Known rows, with every step that occurs:
D -> T -> F -> R -> C: [ -4   9   3   8   9  38  -4  -9  -1   2  -7   3  -1  -1  -4   2   1 -15
 -21  10  -4   1  -3  -5  38  -5   9   0   7  24  -2   9   6  -4  -3  10
  -4  -7  -8 -14  -7]
C -> R -> D -> T -> F: [-12   5   4  38   4   7  -9   0  12   3   1 -12  -2  -1  -6  -1   0   3
 -18   8  -8   3   1 -21  -1  11  -1   3   7   2  -1  -6   8  10  -6  12
  -9  -4  -1  -2  -2]
B -> R -> M: [  5 -10  -7  -9  -7   0  14   0 -12  10   9  -1   4  -4  -5   0   6  -6
  19   3   4   1  15  26 -30   9   4   6  -7  -5  -7   3  -3   4   5  -1
 -15   0   1   8   3]
F -> R -> P: [ -2  19  -6 -19   1 -23  10  -5  -6   4  -1  10   1   0   0   3   2   4
   7 -20   3   0  -8  19   4  -6   4 -18   0  12   6  -8   0  -7   0  -3
   5   8   0   0   0]
M -> W: [ 11   3  -7  13 -11 -21   0   1  -8  -4   1   2  -5  -2  -3   3  -3  22
  13  -2  -1 -11   7   6 -39  -6   3  -2   2   6  -6   9 -21  11  -7  -7
   1   0  -9  -2   9]
T -> D: [  4 -10  -9  -7   2 -19  12   9   6  -2   9  -4   8   2  -1   2   0  11
   8   5  -3   0  -6 -16 -26 -13  -2  -1  -5   3 -18   0  -8   5  -4   0
  -1  -4   3   0  -2]
F -> R -> D: [  4  15   0 -15  -2  -3   9   2   6  -3 -21   0   6   3  -1   2  -1   5
   7  -3  -4   4  -4  18 -12   6   4  -9   0   4  20  -6   6  -1   8  16
   1   2   1   2   3]
P -> R -> M: [  0 -12  -6  -3  -7   5  27  11 -12   5   8   2   7  -2  -4  -5   5   8
  22   3  10  -8   8  14 -18  10   1 -16 -11   8   4  -1  -3   5  -1  -3
 -10  -2   9  -1  11]
F -> R: [  4  13  -4 -14   0 -13  10  -1  -4  -2 -10   5   3   2  -1   3   1   5
  10  -8   4  -2  -1  16   2   0   4  -7  -2   9   6   3   3  -7   2   3
   0   0  -2  -4   0]
M -> R -> D: [ 12   5  -2 -16  -3 -28   0   0   2   3  -5  -9  -3   1  -1  -5  -4   5
   0   0  -2   2  12  14 -19   7   4   1  -4 -11  17 -11  -4   4  11   8
  -8   7   6  11   8]
T -> F -> R -> B: [-15  -3   3  13   3  42  -6  -5   0  -3  -5  13   2   2  -5   1   5   0
 -11  -4   2   0 -14  14  11   2   1   2   7  13  16   5   7  -6   4  -9
  -3  -2   7  -8  -6]
T -> F: [ -8  -4  -5  25  -2   9  -2   1   4  -4  10  -2  -1   1  -2  -4   0  16
  -2  -4   2   7   1   0  -2   0   1   6   7   6  -3   4 -11   5 -10  -7
  -4  -1  -2  -5   1]
T -> F -> H -> D: [-25 -23   9  26  -2  41 -23   5  15 -11   7 -11   4   2   2  -8   0   4
 -18   7   2   9 -14 -21  12   1  -4   7   3  -6  -8   8  -4  -5 -13   2
   7  -4   4  -4  -2]
H -> F -> R -> M: [  7   4   4   4  -1  22  17  10   4   4 -11   6  11   9   1  -6   3  -1
  12  -9  11   7   5  18   3   5   1   7   8  14  10   2  -2 -11  -1  -4
  -3  -9   0  -3   0]
F -> H -> D -> R -> M -> W: [ -1 -31  10   7  -8  24 -19  17  -7  -6   6  -2   1  -1   2  -4   3  -2
   2   8   0  -5   1   3 -40   2  -5   5   0   5 -11  21  -9  -3  -1   4
   8 -10   1  -1  12]
W -> M -> R -> B: [  7 -14  -7 -16   2 -19 -15  -5 -16   6  12   6 -14  -5  -6   3  -1   5
   4  -4   7 -15   9  26 -26  -4   4  10 -11  -3  14   7  -1  -1  20 -17
  -8   7  12   3  -1]
H -> D -> T: [ 10  -9  -1 -12   0   0 -11   0  12  -4   6  -6   7   2   1  -2  -3  -7
 -15  11  -4  -4   1 -25  14  -4   6 -13  -7   0 -14   0  -5   2  -3   4
   0  -3  -5   4   2]
M -> R -> D -> H: [  9  10   3  -3  -4 -21   2  -4   4  -3 -13  -9   3   6   3   2  -8   5
  -5   7  -5   1   2   3  10  10  -5  -5  -6 -18  23 -12   7   3   8   5
  -6   9   1  12  -2]
P -> R -> D -> T: [  2   9   0  -6  -4   6  16  -1   1  -1   0  -5   3  -4  -1   2   0   4
  -8  14  -9  -7  -1 -16   8  10   3 -27   0   6   9 -12  -2  16  -4  12
  -7  -1   1   5  10]
W -> M -> R -> C: [ 14  -7 -10 -17   4 -29  -9  -3 -14   9   5  -2 -19  -8  -5   3  -4  -4
  11   1   7  -9  20  22 -17 -13   8   9 -15   2   0  11  -1  -5  18   2
  -2   4   3  -4   0]
C -> R -> F -> H: [-23   5   4  11   3   0   5  -4  -1   5  -6   0  -4  -7  -2  -5   3   0
  11  -6   9   0  -3 -16   5  10  -7  13  -2 -20 -11  -7  11   1  -9  -1
   7   7   4  -9  -5]
R -> F -> H: [-13   4   3  -7  -2  22   8  -4   0  -3  -3   3   1  -5   1  -8   1   8
   5  -3   6   2  -4  -7  15   6  -4  13   5 -14  -4  -5  -6   9 -10  -6
   8  10   0  -5  -1]
C -> R -> F -> H -> D -> T: [-17  -6  12   0   7  17 -15  -4  11   1  -4  -5   2  -5   0  -6   1 -20
 -15   9   2  -2  -9 -45  34   7  -4   3  -6 -19 -20  -7  17   3 -10   5
   8   1   2  -5  -7]
B -> R -> F -> H: [-18   6   3 -15  -4  17   5 -13  -8   1  -1   3  -5 -11   1   0   4  -8
   6  -2   2   6  -3  -1  12   8  -1  16   7 -22  -9  -5   1  10 -10  -5
   0   8  -1   3  -5]
D -> T -> F -> R: [ -6  12   3   3   6  20  -6  -7   1  -5   0   3   3   4  -3   1   1   1
 -23  -1  -1   2  -6  -4  33   2   4   1  15  22   3   8   0   1 -11  -1
  -8  -6  -7  -8  -4]
B -> R -> F: [ -1   9  -6 -20  -4 -10   8 -16  -5   2  -1   8  -5  -7  -2   2   2  -8
  13  -9   0   7   5   4   3   3   4   7   4 -16 -10  -9   2  14  -4  -6
  -3   8  -3   6  -1]
R -> D -> H -> F: [  2  15   8  37  -6  18   8   2  22  -9 -16  -6  11   9   8   1  -7  11
  -6   7  -9   9  -7 -18  23   5 -10  -2  10 -14  14 -12  -1   3  -9   1
   6   0  -9   7  -4]
C -> R -> D -> T: [  1  11   0  18   3 -18   3  -1   7   8  -2 -11   1  -2  -4   3  -1  -2
  -4   9  -8  -6   8 -18  -8  11   1  -6  -5  -4  -2 -11   9   9   2  16
  -6  -1  -2   2   1]
H -> D -> R -> F: [  6  -7   1 -21   3  -8 -10  -1   8  -8   0   9  -3  -2   4  -4   0 -10
   1 -11  -2  12  -1 -15  12  -3   0  -4   3  -6 -14  -3   7   3   1   2
  16   0   0   0   7]
M -> R -> C: [ 14  -3  -6 -13   3 -17   3  -6  -8  12  -3  -3  -9  -5  -3  -3  -4 -13
   6   5   4  -4  17  12   0  -7  10   3 -14  -3  -2  -2  -1  -6  13   6
  -5   3   1  -2   2]
H -> F -> R: [  3  16   2   7   0   4   9   1   8  -2 -12   5   3   6   4   0  -1   1
   3 -12   4   7  -2   2  20  -2   1   1  11  10   5  -1  -2 -10  -7  -4
   4  -8  -6  -3  -3]
M -> R: [ 11   3  -8 -15  -1 -36   1  -4  -7   5   4  -5  -5  -1  -1  -4  -3   3
   5  -6   7  -4  16  12  -8   0   5   3  -6  -5   3  -3  -6  -1   5  -6
  -9   3   2   4   4]
M -> R -> F -> H: [ -7   4   5 -24   1  -1   1  -8  -7   2  -4   1  -6  -4   1 -10  -1  -3
  -2  -8  11   1   4   1  16   7  -1  18   3 -19   5  -8  -3   3  -4 -10
   0  12   6   0  -1]
D -> T -> F: [ -4   2  -2  18   1  16  -5  -5   3  -4  15  -4   0   1  -2  -3   0   8
 -21   5  -1   1   3 -14  20   2   3   4  12  12  -6   4 -13  10 -14  -7
  -9  -4  -8  -5  -1]

Rows:
[ -1  11 -10  -5   1 -32   3  -3 -10   4  21   5  -9  -5   3   2   3   3
   4 -20  -2   3   3   9  -3  -6   0 -13   5  10  -9  -5  -9   0   1  -5
   8   6  -4   1   9]
D -> R -> P
[ 12  -3 -10 -20   1 -47 -12  -1 -14   3  13  -3 -16  -3  -3   1  -4  12
  10  -9   9  -8  16  23 -25  -6   4  10  -8  -1   6  10  -6   0  11  -9
  -7   5   4   3   3]
W -> M -> R
[-22  -2   7  23   2  43 -11  -4   2  -5  15 -11   1  -2   0  -6   2   7
 -30  12   0  -1  -5 -21  27   6  -3  13  14   6  -6   9 -13   7 -19  -4
  -6  -3  -5  -8  -5]
D -> T -> F -> H
[-26   3  12  17  -2  50 -14  -9   4  -2   6 -15  -1  -6  -1   1   4  -8
 -32  19 -12   7  -8 -13  12  14   0  15  17  -7   3   0  -2  12 -14  11
 -11  -2  -3   7  -5]
B -> R -> D -> T -> F -> H
[  6 -11  -4  29  -7 -25   5  11 -13  11  -1   0  -2  -2  -9  -1   3  13
  29   0   8 -13  16  15 -63   6  -1   4 -10   4 -11  10  -3   5   1  -1
  -7  -4   2  -6   6]
C -> R -> M -> W
[-15 -27   9   3   1  43 -21   3   1  -6   8   2  -1  -4   4  -1   4 -17
 -16  10  -4  -4 -12 -13   6   1  -6  -1  -3  -7  -5   7   7 -12  10   0
  12  -5   8  -1   2]
F -> H -> D -> R -> B
[  1  21   5  -3  -2   4  10  -2   8 -10 -29   1  12   8   3   8  -4   7
  -2   5  -8   2 -14   6  19   8  -6 -14  -2  -4  26  -6  17  -3   4  13
   3   5  -4   4  -6]
F -> R -> D -> H
[-17  -8   4  -7   1   1 -18   3   2  -2  17  -4  -4  -5   8  -2   3  -9
 -11  -8  -2   5 -14 -11  10  -5  -5 -11   0  -3 -14  -2  -2 -12  -2   2
  18   1   3   1   6]
F -> H -> D -> R -> P
[  9   9   7  16  -1 -14 -11   1   8  -6  -8  -7  -6   7   5   5 -10  11
  -6  -1  -4   3   1   1   8   1  -8   9   5 -15  26  -2   4   1   3  -6
   0   3  -2  11  -7]
W -> M -> R -> D -> H -> F
[ -2  -8  13 -37   4  17 -20  -8   6  -2  -2  -4   0  -2   3 -11  -3 -21
 -28   5   4   0  -2 -29  40   6   2   8   1 -19  -6  -7   2   3  -6  -3
   1   4   4   5  -4]
M -> R -> F -> H -> D -> T
[ 16  -9  -3   9  -8 -13   0  11 -19   0   9   6  -4  -1  -3   0   3  11
  17  -4   2  -6  16  23 -52   1   0   5   6  18  -5  18 -16   7   4  -3
  -2  -7  -5  -3  16]
D -> R -> M -> W
[ -6   9   2  13  -8   3  22   0   3  -9 -12  -3   7   2   4   6  -3  13
   3  12  -7  -5 -12 -12  16  11  -9 -30  -7  -9  20 -13  10   9  -3   8
   0   5   2   6   2]
P -> R -> D -> H
[ -8  17   7   8   7  -3  14   2  13  -5  -9   6  15  12   9   9   0  -1
 -11  -9  -7   8 -33 -25  35 -17 -12 -14  11   6  -2 -11   9  -9 -15 -11
  10  -3  -3   2 -19]
T -> D -> H -> F -> R -> P
[-21 -27  11  26   6  56 -27   4   9  -6   6  -7  -7  -5   3  -5   2 -20
 -22  13  -5  12  -9 -20  25  -8  -3   8   3   3 -16  15   6 -14  -1  16
  16 -11   1 -12   0]
T -> F -> H -> D -> R -> C
[  2  13   3  36  -3   8   9  -1  12  -7  -4  -1   7   8   9   2  -5  10
  -3   1  -1   3  -3 -20  38   0  -9  -1   8  -9   0  -4  -4  -2 -14 -13
   4  -2 -13   0  -8]
D -> H -> F
[  6 -10  -7  -6   6 -26   6   9  -2  -4  14  -1   1   1   2   5   3   2
   2  -1  -8   5  -3 -16 -24 -14  -5   0   4   9 -22   6  -4   1   0   3
   4 -10   1  -1   1]
T -> D -> R
[ 12   0  -5 -22  -2 -41 -12   3  -5   1   3  -8 -12  -2  -3   1  -5  14
   7  -4  -1  -3  12  24 -39   0   4   7  -7  -6  20   0  -4   5  16   4
  -5   8   7   9   5]
W -> M -> R -> D
[ -8 -12   8  -7   0  28 -17   0  10  -6   7 -12   8  -1   4  -3  -1  -9
 -22  17  -1  -6  -6 -31  24   1   0  -3  -3  -6 -14   4  -5  -3  -9   6
   4  -3  -3   0  -2]
F -> H -> D -> T
[ -6 -18   7 -34   3  -6 -28  -1   1  -5   1  -2 -12  -5   1  -6  -4  -4
  -3  -6  11   0  -3  -3   1  -1  -1  17  -7 -20   2   4   5   0   3  -6
   9   9  11   3  -3]
W -> M -> R -> F -> H -> D
[ -1   2  -1 -10   1  17   4  -6  -6   1 -10  15   4   1  -4   3   3  -3
   3  -2   2  -9  -7  19   2   2   4  -7  -4   7  14   1   7  -8  12  -6
  -2   2   4  -3  -3]
F -> R -> B
[  1  -5  -3   7   2 -12  13   4   8  -8   0  -4  13   8   4   8  -3  12
  -1  14  -6  -2 -15 -28   3 -11 -11  -5  -6  -6 -12  -1   3   5  -7  -3
   0  -1  -2   1 -12]
T -> D -> H
[  5  14   2  10   4  22  10  -1   7   4 -21   6   0   2   2   1  -1 -15
   4  -1   1   6   1   1  26  -9   5   3   5  12  -1   1   3 -15   0   8
   8 -10  -8  -9  -5]
H -> F -> R -> C
[ 13  -1  -1  -6  -8   0   7   8 -15   0 -14  10   5   4  -6   1   2  12
  20  -4   6  -9   5  33 -43   3   4   1   0  20   9  16  -8   2   2  -2
  -5  -3  -1  -4   7]
F -> R -> M -> W
[  8 -12  -6  -2  11  -8   9   6  -2   3   8   0  -2  -4   0   6   2 -13
   4  10 -10   4  -2 -18 -16 -21   0   0  -3  12 -27   7   2  -2   7  15
   8 -12  -1  -7   0]
T -> D -> R -> C
[  0 -11  -6  18   0 -16  14  11  -5  14   3  -5   3   0  -7  -4   5   3
  25  -1  11  -4  17  11 -32  10  -2   5 -16  -2  -9   1   8  -3   6   2
  -9  -2   7  -4   2]
C -> R -> M
[ -7  11 -11 -11  -5 -28   5 -14 -11   9  16   2  -6  -9   0   6   5  -4
   9 -13  -3   2   0  13  -9  -5   5 -12  -3  -5 -10 -12  -6   4  -2  -7
  -4   9  -3  10   1]
B -> R -> P
[  5   4 -12 -26   1 -58 -11  -5 -15   9  22   1 -17  -5  -2   1  -2  12
   7 -21   8  -8   8  28 -23 -11   4  -1  -8   2   6   0  -9   0   9 -15
  -2  13   6   6   3]
W -> M -> R -> P
[ -6  -1  12  18   8  38  10   2  14  -8 -16  12  18  13   6  10   1  -8
 -14   9  -9   0 -32 -26  34 -10 -13  -3   7   2   5  -2  16 -10  -4 -13
   4  -9   2  -1 -22]
T -> D -> H -> F -> R -> B
[  7  -9  -5 -12   0  -7  -2  -7  -9   7   5   5  -5  -2  -4  -3  -1  -6
  -3   0   4 -11   9  15  -7   4   4   1  -9  -7  12  -5  -1  -3  15 -14
 -10   5  11   4   1]
M -> R -> B
[ -4  -8   8   2  10  48 -20  -4  13  -3  -9   2   4   2  -2   0  -1 -26
 -29  15  -6   5 -11 -19  44  -9  10  -8   0  18  -7   9  13  -9  -1  17
   3 -12  -3  -9  -6]
H -> D -> T -> F -> R -> C
[ 12   3  -7 -34   3 -43  -8  -7 -11   1   5   7 -16  -4  -3  -3  -4   9
  14 -18  10  -2  12  17  -9  -3   3  15  -2  -8   7   0  -2  11   5 -14
  -1  12   5   2   1]
W -> M -> R -> F
[  7  21   4 -20   2   5   5  -3   5  -2 -17  -1   8   4  -1   4  -1  -2
 -13   6  -9  -2  -2   3  10   7   6 -11   4  10  16  -6   3   5   4  16
  -4   0  -5   3   1]
F -> R -> D -> T
[ 10   8  -4 -30   0 -28   3  -9  -4   4  -5   6  -7  -1  -1  -8  -3  -1
   6 -13   8   4  12   7   8   2   4   9   1 -13   4 -12  -3   8   1 -11
  -3  10   4   3   3]
M -> R -> F
[ 11 -26  -1  -9  -1   3  -6  15   2  -1  11   0   6   3   1  -5   3  -9
   7   0   2   6   9   7 -18   3   0  -4  -7   5  -9   8   2  -7  11   6
   4  -8   4   2  12]
H -> D -> R -> M
[ -1  -2  -9 -13   7 -36   7   5  -4   2  24   3  -1  -1   4   6   5   2
   0 -12  -9   6 -11 -12 -22 -19  -5 -11   4  12 -22  -6  -7   2  -2  -3
   8  -1   2   1   3]
T -> D -> R -> P
[ -4  24   0   2   1  -6   9  -2   6   3  -4   9   2   3   5   0   2   0
   1 -24   3   8  -9   7  22  -8   1 -11  12  12   5 -10  -5 -11  -9 -10
   9   1  -5  -1  -2]
H -> F -> R -> P
[  9  -9  -5   5 -14  -5   3   0 -20   6   6   3  -2  -5  -6   4   5   3
  23   4   0  -7  14  27 -59   4   6   6  -2   2  -7  13 -14  12  -2  -5
 -14  -2  -4   7   8]
B -> R -> M -> W
[  3   5   5   3   2   5 -15  -4   6   0   2 -11  -3   3  -3  -6  -3   0
 -31   7  -7   6   8  -5   7   9   5   8  11   2  15  -6  -6  11  -2   5
 -16   1   2   7   3]
M -> R -> D -> T -> F
[  1  -1   4  30   2   6  12   7  18  -9  -2  -5  14  11   9   5  -3   8
  -7   8  -7   7 -16 -41  23 -13 -14   1   7  -6 -13  -3  -1   1 -16 -10
   4  -8  -7   2 -15]
T -> D -> H -> F
[ -9 -20   7   2   3  29 -16   3   3  -2   0  -5  -5  -7   5  -2   1 -25
  -8  14  -4   3  -2 -17  11  -9  -1  -1  -9  -4 -19  10   7 -16   7  20
  18  -7  -2  -8   3]
F -> H -> D -> R -> C
[ 12   3   6  16  -8  16   7  11  -3  -1 -16  10   6   7  -1  -2   2   7
  15  -8   5  -1   5  22 -26   1   1   9  12  20   8  13 -12  -2  -9  -7
  -1 -11  -6  -4   4]
H -> F -> R -> M -> W
[  2  10   1  13  -6   0   9   0  10  -9 -12  -6  10   5   3   5  -6  15
   0  11  -9   1  -6  -5   7   7  -8 -12  -4 -14  15 -10   4   7   2   7
   1   9  -4   6  -2]
R -> D -> H
[  9   5   0  -7  -2 -32 -10  -1  -2  -5  -5  -8  -6   3   1   7  -8  14
   0   3  -3  -5   2  14 -10   3  -6   2  -8 -14  26   1   8   5  13   2
  -4  10   3  10  -4]
W -> M -> R -> D -> H
[-10  11 -10  16   2 -44   8  -3  -3  14  11  -1  -7  -5  -3   1   3   5
  16 -15   5  -5   2   1 -15  -3  -2 -14 -10  -3 -13 -14   4  -4  -1  -3
   2   8   3  -2   0]
C -> R -> P
[ 11 -10  -6  -1  -2  -5  11  11 -12   4  13   2   1   0  -1  -3   5   1
  15  -4   6   2  17  21 -23   7  -1   5   0  10  -4   8  -5  -2   9   0
  -4  -4   1  -2  12]
D -> R -> M
[ -9  -7  -5  24   3  -5   3  -4  -3  11   4   5  -3  -6  -6   2   3  -2
  11   3   3 -12   3  -1 -17   6  -2  -3 -14  -8  -4  -5  14  -4  10  -6
  -3   1   8  -5  -4]
C -> R -> B
[  3   0  -8  -3  -1   0   7 -13  -9  11   1   0  -8 -11  -4   6   2 -20
  12   9  -5   0  10   8  -4  -7   9   1 -11  -6 -16   1   3  -1   8  11
  -4   0  -6   1  -2]
B -> R -> C
[  8  -2  -3 -16  -2   6  17   8  -8   5  -9   6  11   5  -4  -3   4   3
  18  -5  11  -1   6  33 -17   9   4   0  -5  14  10   6   2  -6   9   2
  -7  -1   4  -3   3]
F -> R -> M
[  7 -12  -2  -6   0 -14 -13   4   6  -7   9   0  -2   0   4   0  -1  -7
  -1  -3  -2   6   3 -10  -2  -7   0 -10  -3   2 -14   4   2  -7   5   6
  10  -7  -2   1   9]
H -> D -> R
[ -2   6   5  10   1  36   4  -3   6   1 -11  15   5   4   1   1   2  -7
  -3  -6   1   0  -8   5  20  -1   1   0   9   7  13  -2   4 -12   2 -12
   3  -6   1  -3  -6]
H -> F -> R -> B
[  3  19   7   8  -2  14   9   5  18  -5 -24   0   6   7   3  -1  -2   2
   0  -6  -6  12  -5   5   7   3   0  -1  14   5  19  -9   2  -5  -2   9
   5  -5  -2   3   1]
H -> F -> R -> D
